What can hang from each mark
q898: q487 q801
q801: q98 q212 q898
q212: q467 q801
q467: q212
q487: q98 q212 q898
q98: q487 q801

Each row was made from one small tree. The marks that hang from a mark follow it in brackets, in the order of their numbers. Every link used is in the known rows. Write each row's tree.
Known rows
q467(q212(q801(q98(q487(q898))))): [-0.274 -2.438 -2.004  1.472 -0.156 -0.452  2.705  0.062  0.961 -0.761
 -1.297 -1.530 -1.379 -0.229 -2.536  0.458  2.726 -0.699  1.703 -2.018
  0.962  0.761 -1.124 -0.207 -1.304]
q801(q98 q212 q898): [-1.352  3.718 -0.163  2.942  1.933  1.326 -4.323  0.045 -0.438 -0.511
  0.829  0.091  0.663  1.015  0.503 -0.503 -0.091 -0.342 -0.548  0.178
  1.290 -0.632 -0.448  0.248 -0.922]
q487(q98 q898(q801(q212(q467)))): [ 0.094 -0.449 -0.164  0.276  1.095  0.880  2.763 -0.480  0.460  0.816
  0.005  0.901 -2.633  3.629 -0.056 -0.912  2.109 -0.432 -0.867  0.696
 -0.813 -2.200  0.188 -0.734  0.360]
q898(q487(q98 q212(q467))): [-0.662  2.335  0.379 -1.839 -0.069 -0.316  3.268  0.270  0.550  0.793
 -0.832 -0.252 -0.463  1.147 -0.334 -1.124  2.402  0.659  0.045  0.050
 -1.463 -0.569  0.000  0.228  0.851]
q467(q212(q801(q98))): [-0.150 -2.233 -2.003  1.454  0.006 -0.422  0.849  0.080  0.632 -0.860
 -1.375 -1.400 -1.263 -1.172 -2.769  1.336  2.752 -0.587  1.702 -2.552
  1.501  0.973 -1.392  0.192 -2.046]
q487(q98 q212(q467) q898(q801)): [ 0.547  0.258  0.909 -1.575  0.319  0.827  1.659 -0.379  1.462  1.521
 -0.573  0.729 -0.947  3.957  0.886 -0.967  2.917  0.409 -0.424  0.198
 -2.339 -1.409  0.112 -1.340  1.377]
q487(q98 q212(q467)): [-0.429  3.940  0.572 -1.648 -0.260 -0.082 -2.996  0.110  0.024  0.671
 -1.159  0.695 -0.238  0.728  0.046 -0.276  3.470  0.695 -0.547 -1.629
 -1.833 -0.569 -0.892 -0.987  1.397]
q487(q898): [-0.421 -1.160 -0.537 -0.339  0.311  0.532  2.657 -0.335  0.785  0.683
 -0.426 -0.057 -1.518  2.163 -1.277  0.185  1.653 -0.143  0.757 -0.581
 -0.038 -1.093 -1.091  0.040 -1.313]
q801(q98 q212(q467) q898(q487)): [-1.289  2.986  0.704  2.125  1.957  1.182 -2.315  0.368  0.496 -0.151
  1.049 -0.014  0.136  0.862  1.534 -1.554 -0.288 -0.513 -0.269  0.883
  0.961 -0.221  0.538  0.764  0.740]
q467(q212(q801(q98 q898))): [-0.311 -2.296 -1.627  2.030  0.342 -0.113  0.878  0.189  0.700 -1.044
 -0.889 -1.367 -1.065 -0.955 -2.116  1.002  2.209 -0.816  1.802 -2.269
  1.476  1.064 -1.138  0.134 -1.803]
q212(q467): [-0.665  0.305 -0.034  0.047  0.516 -0.425 -4.190  0.186  0.767  0.180
 -0.682  0.663 -2.535 -1.492 -0.981  0.596  2.131 -0.430  0.558 -2.110
  0.293  0.339 -0.869  0.351  0.966]
q801(q98 q212(q467) q898): [-1.228  3.505  0.514  2.714  1.995  1.307 -6.298  0.221  0.141 -0.369
  0.913  0.496  0.009  0.334  1.313 -0.714  0.122 -0.618 -0.472 -0.240
  1.164 -0.145 -0.139  0.190  0.663]
q801(q98 q212 q898(q487)): [-1.437  3.321  0.026  2.364  1.921  1.213 -0.261  0.179 -0.067 -0.288
  0.977 -0.456  0.826  1.563  0.715 -1.343 -0.487 -0.200 -0.363  1.273
  1.051 -0.712  0.252  0.816 -0.788]
q801(q898): [-1.249  0.464 -0.323  1.483  1.147  0.275 -1.360  0.157  0.089 -0.343
  0.189  0.185 -1.153  0.010 -0.753  0.295  0.709 -0.490  0.614 -0.914
  0.431 -0.173 -0.782  0.367 -0.779]
q487(q98(q801) q212): [-0.896  3.167 -0.211 -0.936 -0.178 -0.150  0.375  0.206 -0.059  0.271
 -1.614  0.798 -0.447  1.169 -0.850 -1.361  3.466  0.367 -0.704 -0.216
 -1.895 -1.776 -1.081 -1.685  0.207]
q898(q487): [-0.958  0.048 -0.775 -0.401  0.441 -0.538  4.311  0.140  0.499  0.308
 -0.565 -0.665 -1.423  0.336 -1.895 -0.340  1.244  0.172  0.709  0.089
  0.171 -0.464 -0.278  1.227 -1.024]
q212(q467 q801): [-0.239 -0.778 -0.173  0.121  0.301 -0.457 -1.417 -0.188  0.518  0.434
 -1.798  0.058 -1.301 -0.988 -1.545  1.816  2.410 -0.256  1.334 -1.610
  1.024  1.330 -0.312  0.719 -0.339]
q212(q467 q801(q98(q487(q898)))): [-0.130 -0.478 -0.240  0.798  0.196  0.091  0.246 -0.072  1.447 -0.059
 -1.614 -0.687 -0.735  0.193 -0.859  0.617  2.511 -1.050  0.888 -0.948
  0.369  1.626  0.009  0.083  0.522]
q898(q487(q212(q467)) q801(q98)): [ 0.287 -0.849  0.119  0.088  1.260  0.123  2.385 -0.015  2.392  0.745
 -0.326 -0.706 -0.485  1.647 -0.230 -0.809  1.157  0.134  0.160  1.119
 -0.469  0.179  1.063  0.751  0.108]
q98(q487 q801): [-2.141  0.314 -1.720  1.812  0.395 -1.409  1.911  0.537  0.690 -0.758
 -1.454  0.565 -3.353 -0.614 -2.393 -2.813  2.367 -1.026 -0.060  0.591
 -0.834 -1.344 -0.431 -1.355  1.311]
q467(q212): [-0.679 -1.718 -1.927  1.041  0.114 -0.892 -0.792  0.266  0.442 -0.648
 -0.695 -0.589 -2.621 -1.654 -2.719  0.516  2.523 -0.208  1.411 -2.879
  0.958 -0.093 -1.739  0.037 -0.977]
q98(q487(q212(q467 q801) q898)): [-0.957  1.311 -0.268 -0.554 -0.344 -0.625  2.016 -0.153  0.988  0.992
 -1.454 -0.310 -0.232  2.050 -0.796 -1.195  2.364  0.666  0.799 -0.049
 -1.423 -0.050 -0.067 -0.750  1.422]
q467(q212(q801(q898))): [-0.597 -2.637 -1.672  1.665  0.282 -0.609  1.184  0.135  0.292 -0.655
 -0.981 -0.996 -1.591 -1.113 -2.400  1.037  2.113 -0.361  2.072 -2.251
  1.444  0.701 -1.130  0.272 -1.695]

Which tree is each row?
[-2.213  1.539 -0.171  1.367  0.574 -0.976 -0.412  0.754  1.214 -0.226
 -1.002  0.904 -1.755 -0.089 -0.290 -3.609  1.875 -0.498  0.209  0.906
 -1.704 -0.936  0.073 -1.768  2.896] | q98(q487(q212(q467)) q801(q898))
[-0.972  1.829 -0.196 -1.321  0.024 -0.380  5.586  0.342  0.468  0.502
 -1.152 -0.163 -0.604  1.492 -1.003 -1.924  2.410  0.412 -0.085  1.048
 -1.493 -1.463 -0.121 -0.272 -0.025] | q898(q487(q98(q801) q212))
[ 0.350 -1.138  0.836 -1.187  0.619  0.501 -0.138 -0.491  2.036  1.959
 -0.528  0.466 -0.482  3.140  0.431 -0.365  1.767  0.905  0.714  0.037
 -1.176 -0.788 -0.022 -0.471  0.508] | q487(q212(q467) q898(q801))
[-0.583  0.845  0.207 -1.552  0.026 -0.574  3.574  0.008  0.821  1.193
 -1.342 -0.763  0.357  0.835 -0.956 -0.152  1.720  1.079  1.215  0.224
 -0.286  0.349  0.176  1.042 -0.405] | q898(q487(q212(q467 q801)))
[-0.496 -0.997  0.339  0.909  0.786 -0.027 -1.464 -0.023  0.582  0.186
 -1.116  0.101 -1.019 -0.654 -0.623  1.339  1.591 -0.599  1.475 -1.136
  0.997  1.486  0.034  0.672 -0.093] | q212(q467 q801(q898))
[-0.918  3.072 -0.996  0.934  0.099 -0.003 -1.560  0.189  0.893 -0.605
 -0.905 -0.882  0.388  0.543 -1.149 -0.592  2.285 -0.289 -0.316 -0.965
 -0.676  0.376 -0.902 -0.556  0.188] | q801(q98(q487(q212)))
[-0.368 -2.557 -1.534  1.749  0.371 -0.197  2.943  0.280  0.893 -0.926
 -0.800 -1.641 -0.997 -0.695 -2.026  0.595  1.994 -0.742  1.903 -1.702
  1.369  1.030 -0.787  0.420 -1.747] | q467(q212(q801(q98 q898(q487))))
[ 0.371  0.223  0.901 -1.504 -0.219  0.935  0.991 -0.447  1.664  1.556
 -1.438 -0.540  1.714  2.988  0.293  0.533  2.352  0.694  1.228 -0.440
 -0.689  0.374 -0.503 -0.392 -0.514] | q487(q212(q467 q801(q98)) q898)
[-1.945  0.481  0.052  1.815  1.671 -0.128  0.160  0.501  0.399  0.081
 -0.130  1.289 -2.355 -0.164 -0.179 -2.702  0.544 -0.603  0.211  1.582
  0.509 -1.803  0.217 -0.256  0.778] | q98(q801(q212(q467) q898(q487)))
[-2.793  1.975 -1.112  3.070  1.349 -0.878  0.312  0.516 -0.171 -0.521
 -0.463  1.126 -2.505  0.147 -1.059 -3.767  0.951 -0.615 -0.366  1.807
 -0.368 -2.075  0.183 -1.292  1.676] | q98(q487 q801(q212 q898))
[-0.199 -1.044 -1.473  2.387  1.426 -0.121 -0.323 -0.170  1.448 -0.554
 -0.404 -0.344 -2.123  0.756 -1.769 -0.100  1.570 -0.942 -0.420  0.005
  0.145 -0.006  0.203  0.006 -0.337] | q898(q801(q98(q487)))
[-0.189 -0.559  0.372  1.398  0.862  0.619 -1.835  0.080  1.192 -0.361
 -0.978 -0.445 -0.194 -0.454 -0.162  1.344  1.695 -1.276  1.113 -1.207
  1.069  1.985  0.021  0.483 -0.122] | q212(q467 q801(q98 q898))
[-0.428 -0.386 -0.655  1.812  1.996 -0.295 -3.626 -0.445  0.284  0.788
 -0.082  1.084 -2.658  0.455 -1.125  0.134  0.833  0.353 -0.291  0.146
  1.017 -1.063  0.419  0.595 -0.139] | q898(q801(q212(q467)))
[-0.274  1.146  1.000 -1.875 -0.238  0.691  2.328  0.116  1.324  1.097
 -1.170  1.079 -1.046  3.063  0.813 -2.247  3.421 -0.102 -0.272  0.346
 -2.554 -1.984 -0.606 -2.166  1.710] | q487(q98(q801) q212(q467) q898)
[ 0.033 -0.381 -0.519  0.415  1.035  0.911  3.724 -0.572  0.189  0.765
 -0.049  0.710 -2.312  3.946 -0.492 -0.823  1.998 -0.305 -0.896  0.943
 -0.769 -2.423  0.048 -0.720 -0.403] | q487(q98 q898(q801(q212)))
[-1.901  0.720 -0.054  2.210  1.662 -0.060 -2.638  0.409  0.131 -0.054
 -0.238  1.670 -2.447 -0.539 -0.324 -2.100  0.823 -0.656  0.043  0.796
  0.627 -1.760 -0.245 -0.625  0.688] | q98(q801(q212(q467) q898))
[-0.432  1.736  0.276 -1.838 -0.171 -0.334  4.703  0.082  0.434  0.911
 -1.388 -0.579  0.155  1.397 -0.649 -0.559  2.540  0.733  0.409  0.259
 -1.122 -0.072  0.257  0.415  0.169] | q898(q487(q98 q212(q467 q801)))
[-0.086  0.039 -0.636  2.362  2.069  0.358 -4.084 -0.349  0.894  0.192
  0.043  0.542 -1.833  0.661 -0.645  0.127  0.959 -0.288 -0.666  0.100
  1.075 -0.530  0.371  0.410 -0.216] | q898(q801(q98 q212(q467)))
[-1.341  1.879 -0.669  2.739  1.061  0.604 -0.874  0.478  0.993 -1.425
  0.291 -0.767 -0.429  0.469 -0.207 -1.021  1.011 -1.504 -0.161 -0.466
 -0.185  0.602 -0.388 -0.377  0.516] | q801(q98(q487) q898)
[-0.329  2.975  0.820 -1.102 -0.098  0.252 -0.916 -0.037 -0.078  0.671
 -1.470  0.289  0.850  1.310  0.286  0.284  3.095  0.565  0.112 -0.966
 -1.364  0.245 -0.266 -0.761  0.644] | q487(q98 q212(q467 q801(q898)))
[-0.536 -1.259  0.454  0.513  0.758 -0.097  1.383  0.074  0.849  0.354
 -0.981 -0.281 -0.920 -0.256 -0.468  0.764  1.292 -0.530  1.607 -0.380
  0.838  1.455  0.516  1.074  0.065] | q212(q467 q801(q898(q487)))
[-1.288  1.989 -0.686 -0.435 -0.272 -0.589  2.027 -0.105  0.701  0.766
 -0.984 -0.295 -0.383  2.301 -1.069 -1.636  2.085  0.816  0.363 -0.049
 -1.698 -0.877 -0.557 -0.873  0.986] | q98(q487(q212 q898))
[-0.443  0.992  0.214 -1.305  0.087 -0.244  3.241  0.067  1.136  0.909
 -1.275 -1.015  0.828  0.915 -0.767 -0.166  1.749  0.762  1.024  0.204
 -0.260  0.596  0.143  0.940 -0.503] | q898(q487(q212(q467 q801(q98))))
[-0.632 -2.806 -1.558  1.364  0.288 -0.653  3.116  0.189  0.475 -0.515
 -0.906 -1.254 -1.504 -0.829 -2.334  0.589  1.938 -0.310  2.166 -1.717
  1.346  0.707 -0.785  0.555 -1.658] | q467(q212(q801(q898(q487))))
[-1.518  2.597 -0.857  0.498 -0.037 -1.011  0.622 -0.022  0.057  0.280
 -1.422 -0.489  0.359  0.889 -1.497 -0.803  2.014  0.821  0.579 -0.231
 -0.985  0.168 -0.244 -0.431  0.487] | q98(q487(q212(q801(q898))))
[-1.634  0.396 -0.296  0.166  0.006 -0.807  2.379  0.413  1.701  0.491
 -1.422  0.724 -2.025  1.412 -0.596 -3.669  2.508 -0.283  0.312  1.149
 -2.053 -1.537 -0.145 -2.030  2.542] | q98(q487(q212(q467) q898) q801)
[-1.548  4.662 -1.268  2.309  1.021  0.103 -3.329 -0.044 -0.483 -0.419
 -0.242 -0.161 -0.151  0.721 -0.949 -1.149  1.197  0.073 -0.972  0.030
  0.569 -0.796 -0.527 -0.132  0.070] | q801(q98(q487) q212)
[ 0.222  0.465  0.207 -1.345 -0.267  0.952  3.147 -0.641  1.122  1.425
 -1.519 -0.939  2.276  3.685 -0.474  0.725  2.151  1.017  1.160  0.001
 -0.587 -0.082 -0.808 -0.306 -2.105] | q487(q212(q801(q98)) q898)
[-1.548  3.060 -0.565 -0.110 -0.135 -1.235 -2.180  0.203  0.481  0.386
 -1.164  0.077 -0.830 -0.023 -1.096 -1.326  2.379  0.719  0.178 -0.959
 -1.438 -0.057 -0.480 -0.624  2.113] | q98(q487(q212(q467)))
[ 0.114 -2.221 -0.935  1.238  1.557  0.145  4.717 -0.063  1.941 -0.017
 -0.113 -0.969 -1.699  1.471 -1.403 -0.405  0.892 -0.678  0.012  1.293
  0.390 -0.115  0.879  1.137 -1.149] | q898(q487 q801(q98))
[-0.606  0.712 -1.402  2.857  1.931 -0.011 -1.920 -0.351  0.546 -0.068
 -0.077  0.154 -1.608  1.271 -1.301 -0.635  0.927 -0.166 -0.897  0.753
  0.658 -0.848  0.468  0.122 -0.325] | q898(q801(q98(q487) q212))
[ 0.081 -0.405  0.132 -0.752  1.009 -0.303  4.042 -0.037  1.411  1.010
 -0.522 -0.002 -1.581  2.056 -0.363 -1.187  1.919  0.452 -0.293  1.221
 -1.363 -0.772  1.198  0.326  0.860] | q898(q487(q98 q212(q467)) q801)
[ 0.048  2.176  1.057 -2.362 -0.404  0.812  1.108 -0.163  0.855  1.357
 -0.810  0.552 -0.169  3.305  0.931 -0.865  3.266  0.536 -0.177 -0.679
 -2.394 -1.244 -0.722 -1.400  1.357] | q487(q98 q212(q467) q898)
